Known rows, with every way that one mark hangs from another
F(E): [ 0.54 -1.01  0.20 -1.96  0.29 -0.76  2.00 -1.85  0.15 -1.29  0.09 -1.03
 -0.27  1.37 -1.50 -4.81 -0.72 -1.27 -1.57 -1.66 -0.12  1.89  0.21 -2.50
  1.25]
E(D F(C(Q))): [-2.00 -0.17 -1.05 -0.63 -0.98 -0.47  3.06 -3.08  2.00 -0.55 -0.33 -0.20
 -1.01  1.49 -0.78 -1.55 -0.57 -0.52 -1.46 -1.50 -0.24  0.17  0.14  0.27
  1.41]
F(C E(D(S)) Z(T W)): [-0.11 -0.85  0.17 -0.09  0.94 -0.43  1.98 -1.51  1.78 -0.28  1.31  1.10
 -0.52  0.19 -1.10  2.67 -0.67  0.75 -1.98 -0.82 -0.22  0.40  0.06 -0.67
  1.62]
V(A M(Z(T(N) W))): [-0.05 -2.50  2.09 -2.03 -1.22 -1.99  2.38  0.28 -2.75 -0.17  1.06 -2.11
  0.77 -1.70 -2.73 -5.17 -1.29 -1.79 -1.23 -1.35  0.17  0.93  1.46 -1.94
  1.56]
X(E(D(S) F(C(Y) Z(W)))): [-0.48 -0.81 -0.73 -0.43  0.77 -0.69  0.86 -0.46  0.35 -0.43 -0.60  0.66
 -0.71  1.26 -0.96  1.04 -0.93 -1.61 -1.08 -0.98  0.39 -0.34  0.49  0.53
  1.27]
K(E(D(S))): [-0.35 -1.27  2.58 -1.99 -0.07 -0.72  1.59 -1.85 -3.64 -1.20 -0.40 -0.12
 -0.49  1.52 -2.18 -3.02 -0.45 -1.30 -1.27 -2.43  0.27  1.28  0.41 -1.21
  1.44]
F(C E(D) Z(T(N) W)): [-0.55 -0.64  0.08 -0.06  2.64 -0.74  2.10 -1.20  1.03  0.19  1.62  0.44
 -0.12  0.33 -1.66  2.80 -0.63  0.36 -1.19 -0.76 -0.13  0.15  0.06  0.02
  1.40]
X(E(D F)): [-0.57 -1.01 -0.96 -1.94 -0.78 -1.07  1.37 -1.30 -0.24 -0.76 -1.20 -0.13
 -0.18  1.34 -2.29 -1.09 -0.99 -3.17 -1.83 -1.92 -0.08  0.87  0.49  0.61
  1.36]
Q(C): [-0.24 -1.24  0.82 -2.39 -1.20 -0.84  1.51 -1.33  0.63 -1.27 -0.46 -2.19
 -1.05  1.99 -0.47 -5.40 -0.56 -1.45 -1.84 -1.93  0.14  1.07  0.24 -2.42
  1.37]
E(F(C(Q) Z)): [-0.72 -0.35 -0.18 -0.03  0.45 -0.19  3.62 -3.15  1.94 -1.11 -0.11 -1.06
 -0.90  1.51 -0.21 -5.51 -0.63 -0.23 -1.29 -1.12 -0.24 -0.10 -0.06 -1.27
  0.86]
V(A): [ 0.22 -1.62  0.47 -2.60  0.70 -1.66  2.53 -1.67 -1.55 -1.32 -0.18 -1.99
 -0.34 -0.41 -2.25 -7.03 -0.78 -0.57 -1.60 -2.17 -0.09  1.19  0.70 -2.32
  1.31]
T(N): [-0.66 -1.18  0.12 -2.58  2.69 -1.03  1.75 -1.65 -4.02 -1.17 -0.10 -2.25
  0.33  1.95 -2.92 -5.41 -0.69 -2.31 -0.86 -2.00  0.55  0.91  0.66 -1.80
  1.08]
X(E(F(C))): [ 0.21 -0.53 -0.94 -1.10  0.73 -0.91  1.86 -1.46  0.68 -1.18 -0.96 -0.98
 -0.42  1.55 -1.84 -3.65 -0.78 -3.06 -1.69 -1.73  0.02  0.61  0.28 -0.80
  0.98]
D(E(F(C(Q Y) Z)) S): [-0.07 -0.63  0.15  0.52  1.60  0.26  1.75 -1.68 -0.59 -1.59 -0.92  0.85
 -0.78  2.25  0.29 -3.83 -0.41 -0.02 -0.37 -0.77  0.28  0.04  0.00 -0.60
  1.87]
V(A M): [ 0.68 -1.89  0.95 -2.48 -3.94 -1.59  2.69 -1.27 -1.77 -1.28 -0.19 -2.36
 -0.40 -0.84 -2.29 -8.48 -1.03 -1.50 -1.31 -2.09 -0.26  1.20  1.22 -2.28
  1.37]
X(E(D(S) F(C(Y)))): [-0.63 -0.49 -1.24 -1.00  0.49 -0.53  0.56 -0.59 -0.58 -0.94 -1.44  0.45
 -0.65  1.90 -1.52  0.69 -0.91 -2.49 -1.07 -1.36  0.26  0.19  0.58  0.52
  1.29]
E(D(S) F(C(Q) Z(T))): [-1.68 -0.49 -0.49  0.12 -0.17  0.19  2.87 -2.33  0.52 -0.81 -0.20  0.88
 -0.64  1.07 -0.67  0.79 -0.79  0.19 -1.76 -1.05 -0.39 -0.35  0.16  0.67
  1.34]
D(E(F(Z(W))) S): [ 0.19 -1.60  0.61 -0.84  0.56 -0.84  1.21 -2.06 -2.61 -1.22 -0.20  0.75
 -0.03  1.12 -1.86 -3.12 -0.62 -0.94 -1.46 -1.16  0.42  0.75  0.16 -0.47
  2.06]
K(E(D(S) F(Z(W)))): [-0.93 -1.38  2.72 -0.92 -0.24 -1.04  1.52 -2.25 -2.61 -0.58  0.22  0.69
 -0.52  0.61 -1.97 -1.05 -0.63 -0.80 -1.27 -1.67  0.21  0.55  0.26  0.10
  1.22]
K(E(D F(C(Y)))): [-1.28 -0.28  1.79 -0.61  0.08 -0.55  1.26 -0.94  0.62 -0.68 -0.23 -0.22
 -1.07  1.41 -1.80 -0.07 -0.30 -0.66 -0.47 -1.48 -0.26  0.23  0.06  0.20
  1.16]
K(E(D F(Z(T(N))))): [-1.31 -1.05  2.66 -0.81  1.50 -0.74  1.65 -1.01 -2.77 -0.61  0.09  0.08
  0.17  0.71 -2.86  0.78 -0.72 -1.25 -0.77 -1.60 -0.34  0.28  0.14  1.05
  0.90]
K(E(D(S) F(C(Y) Z(T)))): [-0.98 -0.61  2.34  0.09  0.83 -0.02  1.09 -0.25 -0.55 -0.92 -0.13  0.74
 -0.73  0.97 -1.49  2.28 -0.51 -0.17 -0.76 -1.09 -0.38 -0.22  0.07  0.52
  1.06]
Z(T W): [-0.96 -2.02 -0.09 -2.83  0.08 -1.21  1.57 -0.34  0.32 -0.51  1.37 -1.29
  0.23  0.67 -1.80 -0.49 -0.64 -0.26 -2.28 -1.89 -0.11  0.72  0.64 -1.76
  1.80]

Rows
[-2.09 -0.88 -0.58 -0.07 -0.31 -0.35  2.57 -2.33  1.10 -0.21  0.59  1.12
 -0.60  0.66 -0.35  1.84 -0.75  0.83 -1.78 -1.00 -0.13 -0.57  0.30  0.72
  1.55]	E(D(S) F(C(Q) Z(T W)))
[-1.08 -0.98  0.11 -1.26 -0.59 -0.44  1.71 -2.48 -1.84 -1.08 -0.74  0.07
 -0.31  1.02 -2.57 -1.24 -1.02 -1.41 -1.81 -1.28 -0.07  0.38  0.30  0.33
  1.21]	E(D(S) F(Z))
[-1.68 -0.97 -0.51 -2.00 -1.05 -0.72  1.19 -2.42 -2.49 -1.02 -0.81  0.01
 -0.24  1.30 -2.85 -0.64 -0.94 -1.76 -1.88 -1.65  0.05  0.81  0.52  0.36
  1.44]	E(D(S) F)
[ 0.20 -0.20  0.08  0.51  0.72  0.20  3.48 -3.37  1.12 -0.99 -0.10  0.86
 -1.19  1.49  0.65 -3.34 -0.61  0.67 -1.08 -1.11  0.01  0.63 -0.08 -1.43
  1.28]	F(C(Q) E(D(S)) Z)
[-1.30 -0.18 -0.38 -0.29  0.20 -0.16  1.76 -1.21  2.81 -0.60 -0.24 -0.69
 -1.05  1.31 -1.58  0.47 -0.68 -0.33 -1.00 -0.60 -0.40 -0.52  0.03  0.46
  1.14]	E(D F(C(Y) Z))
[ 0.06 -0.45  0.10  0.08  1.62  0.40  1.31  0.17  2.13 -0.90  0.29  0.76
 -0.70  1.05 -0.68  2.93 -0.74  0.64 -1.02 -0.44 -0.47  0.17  0.07 -0.64
  1.40]	F(C(Y) E(D(S)) Z(T))
[-0.47 -0.90  0.21  0.06  2.71 -0.78  1.63 -1.14 -0.69 -0.55  0.71  0.22
  0.21  0.88 -2.30 -0.08 -0.39 -0.79 -0.96 -0.79  0.02 -0.10 -0.07  0.58
  1.92]	D(E(F(C Z(T(N) W))))
[-2.24 -0.17 -1.12 -0.63 -0.52 -0.17  2.22 -1.66  2.54 -0.49 -0.44 -0.27
 -1.17  1.90 -0.10 -0.38 -0.57  0.08 -0.67 -1.11 -0.20 -0.21  0.31  0.37
  1.39]	E(D F(C(Q Y)))
[-0.57 -0.55 -0.06 -0.38  0.82 -0.29  2.46 -1.54  2.12 -1.06  0.33 -1.17
 -0.33  0.73 -2.07 -1.13 -0.73 -0.70 -2.03 -0.94 -0.73 -0.17 -0.09 -0.62
  0.96]	E(F(C Z(T)))
[-0.20 -1.38  0.60 -0.63  2.61 -0.34  0.95 -1.08 -4.91 -1.55 -0.60  0.74
  0.72  1.45 -2.67 -1.28 -0.78 -1.66 -1.04 -1.11  0.23  0.54  0.25  0.44
  1.78]	D(E(F(Z(T(N)))) S)
[-0.92 -0.73 -0.28  0.31  0.74 -0.02  2.52 -0.17  5.17  0.16  1.41  0.99
 -1.00  0.88  1.82  2.27 -0.54  2.46 -0.64 -0.52 -0.40 -0.23  0.08 -0.66
  1.67]	F(C(Q Y) E(D) Z(T W))
[-1.06 -0.16 -0.27 -0.29 -0.14 -0.42  2.59 -2.69  2.04 -0.63 -0.17 -0.60
 -0.94  0.91 -2.30 -0.72 -0.68 -0.99 -1.76 -1.00 -0.46 -0.16 -0.10  0.47
  1.16]	E(D F(C Z))
[-1.75 -0.73 -0.41 -0.44 -0.40 -0.73  2.15 -1.51  2.97  0.07  1.03  0.04
 -0.53  0.09 -2.00  3.24 -0.69  0.18 -2.17 -0.87 -0.59 -0.47  0.02  0.99
  1.51]	E(D F(C Z(T W)))
[-1.63 -0.86 -0.31 -0.40  0.00 -0.58  1.67 -1.85  0.33 -0.27  0.66  0.71
 -0.41  0.27 -2.22  3.48 -0.79  0.00 -2.23 -0.90 -0.23 -0.42  0.24  0.83
  1.51]	E(D(S) F(C Z(T W)))
[ 0.01 -1.23  0.19 -1.34  0.24 -0.61  0.91 -2.01 -3.57 -1.74 -1.00  0.46
  0.03  1.79 -2.43 -3.58 -0.58 -1.85 -1.52 -1.55  0.26  1.27  0.28 -0.46
  2.07]	D(E(F) S)
[ 0.49 -0.98  0.64 -1.02  0.38 -0.31  1.99 -2.24 -0.71 -1.19 -0.19  0.40
 -0.46  1.07 -1.50 -2.43 -0.90 -0.84 -1.58 -1.23 -0.04  1.31  0.09 -1.26
  1.34]	F(E(D(S)) Z)
[-2.35 -0.75 -0.73 -0.03 -0.22 -0.24  2.29 -0.47  4.08  0.16  0.88  0.49
 -0.83  0.82  0.52  2.96 -0.67  1.46 -0.97 -0.60 -0.43 -0.96  0.24  0.83
  1.52]	E(D F(C(Q Y) Z(T W)))
[ 0.13 -1.37  0.55 -1.15  0.02 -0.85  1.75 -2.26 -0.45 -0.48  0.70  0.69
 -0.38  0.59 -1.13 -1.24 -0.88 -0.10 -1.63 -1.18  0.24  1.12  0.26 -1.24
  1.56]	F(E(D(S)) Z(W))
[-1.65 -0.65 -0.36 -0.36  0.29 -0.45  1.02 -1.33  0.67 -0.29  0.20  0.25
 -0.96  0.96 -1.45  1.65 -0.73  0.04 -1.11 -0.56  0.23 -0.61  0.37  0.41
  1.37]	E(D(S) F(C(Y) Z(W)))
[-1.99 -0.85 -0.42 -0.10  2.68 -0.43  2.00 -0.53  0.95 -0.23  0.92 -0.57
 -0.21  1.27  0.31 -0.24 -0.72  0.76 -0.15 -0.57  0.08 -0.98  0.42 -0.18
  0.93]	E(F(C(Q Y) Z(T(N) W)))
[-0.57 -0.48 -0.19  0.30  0.62 -0.23  2.75 -1.45  4.65  0.00  1.01  0.59
 -1.38  1.24  1.98 -0.93 -0.51  1.89 -0.25 -0.59  0.04  0.01  0.01 -1.22
  1.56]	F(C(Q Y) E(D) Z(W))
[-1.13 -0.64  2.28 -0.06  0.29 -0.77  1.51 -1.04  1.46 -0.15  0.60  0.02
 -1.09  0.73 -1.06  0.27 -0.34  0.15 -0.49 -1.04 -0.12 -0.28  0.01  0.21
  1.15]	K(E(D F(C(Y) Z(W))))
